Each row was made from one path, in order. Every step used is in the known rows, and no mark comes twice. Write each row's path.
Known rows:
vupo letepe: [-0.96  0.02  1.53  0.89 -1.35  1.52 -0.09  2.03 -3.00  0.09 -4.04 -2.19
  0.18  1.61 -2.69 -2.71  1.02 -4.11  2.20 -1.53  1.49  1.52 -0.83 -3.47
  3.27]
vupo givaro lamu rugo leba: [-1.70  1.51  1.68 -0.03  0.72  0.01  0.24  1.71 -4.30 -2.48 -1.23 -1.01
  0.56 -2.63 -5.12 -4.29 -2.67 -2.67  1.37 -0.61  3.87  0.28  0.06 -1.56
  2.56]
roke lamu: [-2.54 -0.80 -0.16  2.05 -0.05 -0.46 -0.78  1.50 -3.50 -0.52 -0.84 -2.12
  0.02  1.47 -5.17 -2.00  1.54 -4.20  1.03 -1.26  1.74  1.71  0.67 -1.92
  3.50]
vupo givaro lamu: [-0.74 -1.75  1.65  0.16  0.71 -0.78 -1.02  2.61 -3.93 -0.99 -2.96 -1.83
  0.74 -1.16 -3.23 -2.29  1.19 -3.29  2.86 -0.92  1.87 -0.99 -0.85 -2.48
  3.08]
roke varo rugo leba: [-1.97  2.86 -0.81  4.02  1.47  0.30  0.41  0.19 -4.66 -0.33  0.52 -0.67
  1.33  1.30 -3.71 -1.57  1.07 -2.32 -0.93 -1.91  2.98 -1.89  0.77 -1.96
  1.05]
letepe givaro kebogi lamu roke: [ 3.41 -0.84  1.79  1.13 -0.75 -2.01 -2.13  1.12 -2.48  0.57  0.64 -1.59
 -0.28  1.63 -2.84 -1.76 -0.86 -2.59  2.26  0.33  2.04  1.89  0.32 -3.28
  4.64]
givaro kebogi lamu rugo: [ 1.55 -0.24  1.76  1.22 -1.34 -0.69 -3.90 -1.14 -3.00  0.45 -0.69 -1.50
 -0.20  2.49 -3.45 -2.84 -2.71 -0.84  1.35  1.64  2.61  1.66  0.15 -2.84
  4.58]
pibu givaro lamu: [ 0.22 -0.06 -1.89  0.09  0.08  0.03 -1.90  1.17 -3.18  1.53 -2.06 -1.98
  0.34  0.11 -3.51 -2.50  0.47 -3.74  3.72 -1.73  0.26 -1.91  1.41 -1.38
  3.14]
lamu kebogi: [ 1.27  1.41 -0.34  1.26 -1.39 -0.46 -2.26  1.74 -2.64 -0.60 -2.93 -2.02
 -0.78  3.47 -3.51 -2.42  0.37 -2.32 -0.08  0.76  1.84  0.75 -1.80 -3.31
  2.67]
lamu roke: [ 2.01  0.67  0.05  0.87 -1.44 -1.67 -1.24  2.58 -2.61 -0.49 -2.75 -2.83
 -0.65  1.61 -4.74 -2.66 -0.08 -3.94 -0.50  0.15  1.60  0.58 -0.65 -1.91
  2.59]
vupo givaro kebogi lamu roke varo: [ 2.78 -0.40  4.13  1.46  0.44 -3.94 -0.62  0.59 -3.52 -0.86 -0.23 -1.20
 -1.45  1.52 -4.15  0.17  1.06 -1.35  1.27 -0.13  0.83  2.78 -2.25 -4.49
  3.59]
givaro kebogi lamu: [ 2.11 -1.01  2.07  1.93 -0.44  0.45 -3.72  0.18 -3.63  1.68 -1.32 -1.56
 -0.22  2.96 -2.25 -1.97  0.77 -1.40  2.53  0.73  2.58  0.76  0.52 -3.43
  4.83]
pibu leba: [ 0.41  0.62 -3.17  1.35  0.50  1.27 -0.76  1.27 -2.08  1.00 -2.94 -2.28
  0.90  0.12 -2.16 -2.80  1.44 -5.42  1.22 -2.20  1.79 -0.25  2.19 -1.17
  2.97]
vupo givaro kebogi: [ 0.30 -1.41  3.43  1.14  0.77 -0.01 -1.21  0.80 -3.67 -0.84 -2.85 -3.29
  0.58  1.71 -1.07 -2.05  1.43 -2.53  3.24 -1.19  1.68 -0.93 -2.23 -4.31
  3.96]
pibu givaro kebogi: [ 1.11  0.16 -0.27  1.03  0.07  0.95 -2.27 -0.57 -3.07  1.76 -1.83 -3.51
  0.10  3.00 -1.34 -2.08  0.59 -2.97  4.12 -2.08  0.03 -1.67  0.08 -3.23
  3.94]
roke kebogi lamu rugo: [-1.79 -0.27  0.50  1.50 -1.42 -1.15 -2.87  0.77 -2.91  0.70 -0.78 -1.24
  0.34  1.95 -5.21 -2.47 -2.44 -2.45 -0.90  0.73  2.21  3.56 -0.63 -3.57
  3.27]
vupo givaro kebogi lamu roke varo rugo leba: [ 1.33  1.34  3.75  3.19  1.67 -3.25  0.33  0.50 -4.69 -0.44  2.37 -0.34
  0.04  0.54 -4.06 -0.38 -0.84 -0.15  0.13  0.02  2.24  1.11 -0.90 -3.56
  2.68]
bemupi leba: [ 1.19  1.56 -1.39  1.55 -0.09  0.37 -0.53  0.33 -2.67  1.05 -3.37 -2.32
  0.00  1.69 -2.41 -1.87  1.71 -4.06  1.89 -1.53  2.07 -0.65  0.01 -2.23
  4.08]
pibu givaro kebogi lamu rugo leba: [ 0.40  2.84 -0.22  1.07  0.09  0.62 -2.20 -1.42 -4.03  1.93  0.79 -1.18
 -0.27  1.48 -3.42 -3.78 -4.33 -1.63  2.71 -0.02  2.30  1.04  2.26 -2.23
  4.31]
varo rugo: [-1.20 -1.05 -1.23  2.94 -0.01 -0.71 -2.00  1.12 -3.55  0.83 -1.41 -2.48
  2.28  2.10 -2.34 -2.34 -0.13 -2.93  0.20  0.05  1.84 -2.83  0.05 -1.58
  2.37]
letepe pibu givaro kebogi lamu roke varo rugo leba: [ 3.56  3.21 -0.84  3.63  1.02 -2.21  1.03 -1.56 -1.81  1.42  4.08 -0.47
 -1.37  2.66 -4.33  0.07 -2.33 -1.21  1.68 -2.50 -0.15  2.14  2.43 -3.16
  3.15]
varo lamu rugo leba: [-0.69  3.83 -0.60  3.03 -0.80  0.61 -0.77  2.24 -3.26 -0.13 -0.57 -1.76
  1.61 -0.06 -5.83 -2.17 -3.08 -1.88 -0.96  0.22  4.19  0.11  0.73  0.94
  2.88]
vupo letepe givaro kebogi lamu roke varo rugo leba: [ 1.13  1.98  3.32  3.01 -0.09 -1.29  1.38  0.39 -3.33 -0.01  3.58  0.62
  0.32  0.10 -3.70 -0.76 -1.03 -1.07  1.53 -1.59  2.30  3.07  0.57 -4.07
  3.09]
letepe givaro kebogi: [ 0.62 -0.65  1.34  1.33  0.12  1.01 -1.72  0.07 -2.77 -0.24 -0.76 -2.72
  1.19  2.02 -0.76 -2.23  1.39 -3.15  3.57 -2.01  2.31 -1.21 -0.11 -3.74
  3.96]
vupo givaro kebogi lamu rugo: [ 0.14 -1.45  3.13  0.82 -0.12 -2.09 -2.30 -0.49 -3.67 -0.50 -1.11 -1.84
  0.53  1.28 -2.51 -2.43 -2.88 -1.35  2.30  1.15  2.13  1.55 -1.54 -3.49
  4.54]

Which path is each row?
[ 1.67  3.03 -0.30  3.66 -1.25 -2.05 -1.35  1.86 -2.17 -0.32 -1.04 -1.13
 -0.12  2.95 -5.54  1.76  1.78 -0.31 -1.27 -0.02  1.06  1.11 -2.57 -1.56
  2.15]  roke varo lamu kebogi
[-0.84  0.58 -0.08  1.82 -1.11 -1.35 -1.47  1.78 -2.82 -1.16 -0.72 -1.46
 -1.39  2.80 -5.88 -1.71  0.81 -2.39 -0.12  0.25  1.40  3.42 -1.14 -2.91
  3.26]  roke lamu kebogi
[ 2.41 -0.06  0.10  1.10 -1.32 -2.71 -2.27  2.52 -3.05  1.17 -1.62 -1.39
 -0.87  1.65 -4.82 -2.12 -1.08 -3.25 -0.27  1.71  2.00  2.11  0.50 -1.84
  3.49]  kebogi lamu roke
[ 0.89  0.87 -0.58  3.01 -0.48 -3.60 -0.39  0.95 -2.70 -0.88 -0.10 -1.83
  0.45  1.85 -5.12 -0.55  0.30 -2.48 -2.05 -0.45  0.57 -0.63 -1.06 -1.82
  1.07]  lamu roke varo rugo
[ 0.52 -1.46  3.23  1.16 -0.83  1.03 -1.04  0.69 -2.87  1.20 -0.58 -0.95
  0.64  1.49 -0.79 -1.83  0.20 -2.70  4.98 -1.43  2.06  2.51  0.42 -4.83
  5.31]  vupo letepe givaro kebogi lamu
[ 2.08  0.55  0.93  0.76 -0.85  2.25  1.17 -0.80 -0.48  1.08 -1.93 -3.03
 -1.05  3.18 -1.33 -1.37 -0.20 -3.79  6.11 -4.58 -1.34  2.52  0.42 -5.18
  4.71]  vupo letepe pibu givaro kebogi
[ 0.81  0.40  1.45  1.10 -1.45 -1.08 -1.12  3.14 -2.23 -0.35 -2.08 -2.98
 -0.59  2.03 -5.54 -2.00  0.48 -3.69 -1.32 -0.67  1.41  2.74 -2.07 -3.98
  2.15]  lamu roke kebogi
[ 1.55  0.82  1.23  2.62 -1.91 -1.75 -1.29  4.78 -1.74  0.87 -1.28 -3.14
  0.68  1.31 -6.74  0.32  0.29 -2.11 -1.62 -0.17  1.36  2.45 -2.10 -1.69
  2.66]  varo lamu roke kebogi
[ 0.01  1.70 -0.35  3.86 -0.14 -1.14 -0.76  1.80 -2.98  0.52 -1.27 -1.59
  1.09  1.55 -4.89  1.44  2.54 -1.91 -0.09 -1.63  1.49 -0.37 -0.75 -0.67
  2.48]  roke varo lamu
[-2.37  2.28  0.81  1.93 -0.50  0.69 -1.65  1.15 -3.99  0.47  0.35 -0.35
 -0.04  1.00 -5.70 -3.57 -3.02 -2.38 -1.29  0.27  4.17  3.98  0.66 -3.34
  2.94]  roke kebogi lamu rugo leba
[ 1.96 -0.26  2.20  0.26 -1.70 -1.00 -1.88  3.53 -2.23 -0.78 -1.55 -2.13
 -1.00  0.02 -6.79 -1.99  0.73 -2.41 -0.31 -0.40  1.72  2.65 -1.06 -3.33
  2.32]  givaro lamu roke kebogi
[-1.07  5.03 -0.47  3.68 -0.14 -0.27  0.45  0.95 -3.31 -1.01  0.39 -0.71
  0.85  0.06 -6.70 -0.48 -1.32 -1.23 -1.53 -1.24  3.43  0.80  0.24  0.36
  1.87]  roke varo lamu rugo leba
[ 0.53 -2.16  3.52  1.38  0.82 -1.05 -2.22  0.64 -4.23  0.79 -1.70 -1.76
  0.36  1.74 -1.18 -1.62  0.56 -1.91  3.48  0.27  1.93  0.65 -1.13 -4.33
  4.80]  vupo givaro kebogi lamu
[ 3.75 -0.04  0.39  0.56 -0.92 -2.19 -2.80  0.44 -2.69  2.67 -0.48 -2.34
 -1.18  2.57 -3.47 -1.73 -1.51 -2.25  2.75  0.45 -0.18  1.30  0.68 -2.88
  4.69]  pibu givaro kebogi lamu roke
[ 1.39  0.29 -0.30  0.26 -0.98 -0.79 -2.08  1.99 -2.34 -1.25 -0.75 -0.73
 -0.13  0.38 -3.43 -2.40  0.35 -2.38  1.95 -0.37  2.17  0.26 -0.58 -2.89
  3.11]  letepe givaro lamu kebogi
[ 2.90  1.27  1.13  0.72 -0.94 -2.33 -0.85  1.72 -2.69 -1.73 -1.18 -0.86
 -1.61 -0.25 -7.01 -0.88  1.66 -2.20 -0.28 -1.02  1.23  1.09 -0.29 -1.88
  1.78]  givaro lamu roke varo
[ 2.76  1.04  0.08  2.46 -1.82 -2.16 -1.36  4.22 -1.98  0.64 -1.81 -2.96
  0.77  0.90 -5.78 -0.22 -0.39 -2.47 -0.80  0.70  1.61  0.45 -0.81  0.25
  3.08]  varo lamu roke
[ 3.34  1.59 -2.54  0.04 -0.93 -0.76 -0.79  0.59 -0.40  0.24 -1.01 -1.46
 -1.91  2.38 -4.06 -1.56 -0.99 -2.75  3.28 -2.08 -0.82  1.80  0.64 -3.17
  3.36]  letepe pibu givaro lamu kebogi
[ 2.87 -1.60  4.06  0.70 -0.15 -3.09 -1.82  1.79 -3.42  0.09 -1.35 -2.22
 -0.76  1.33 -3.13 -1.51 -0.61 -1.87  2.00  1.25  1.45  2.15 -1.87 -3.85
  4.57]  vupo givaro kebogi lamu roke
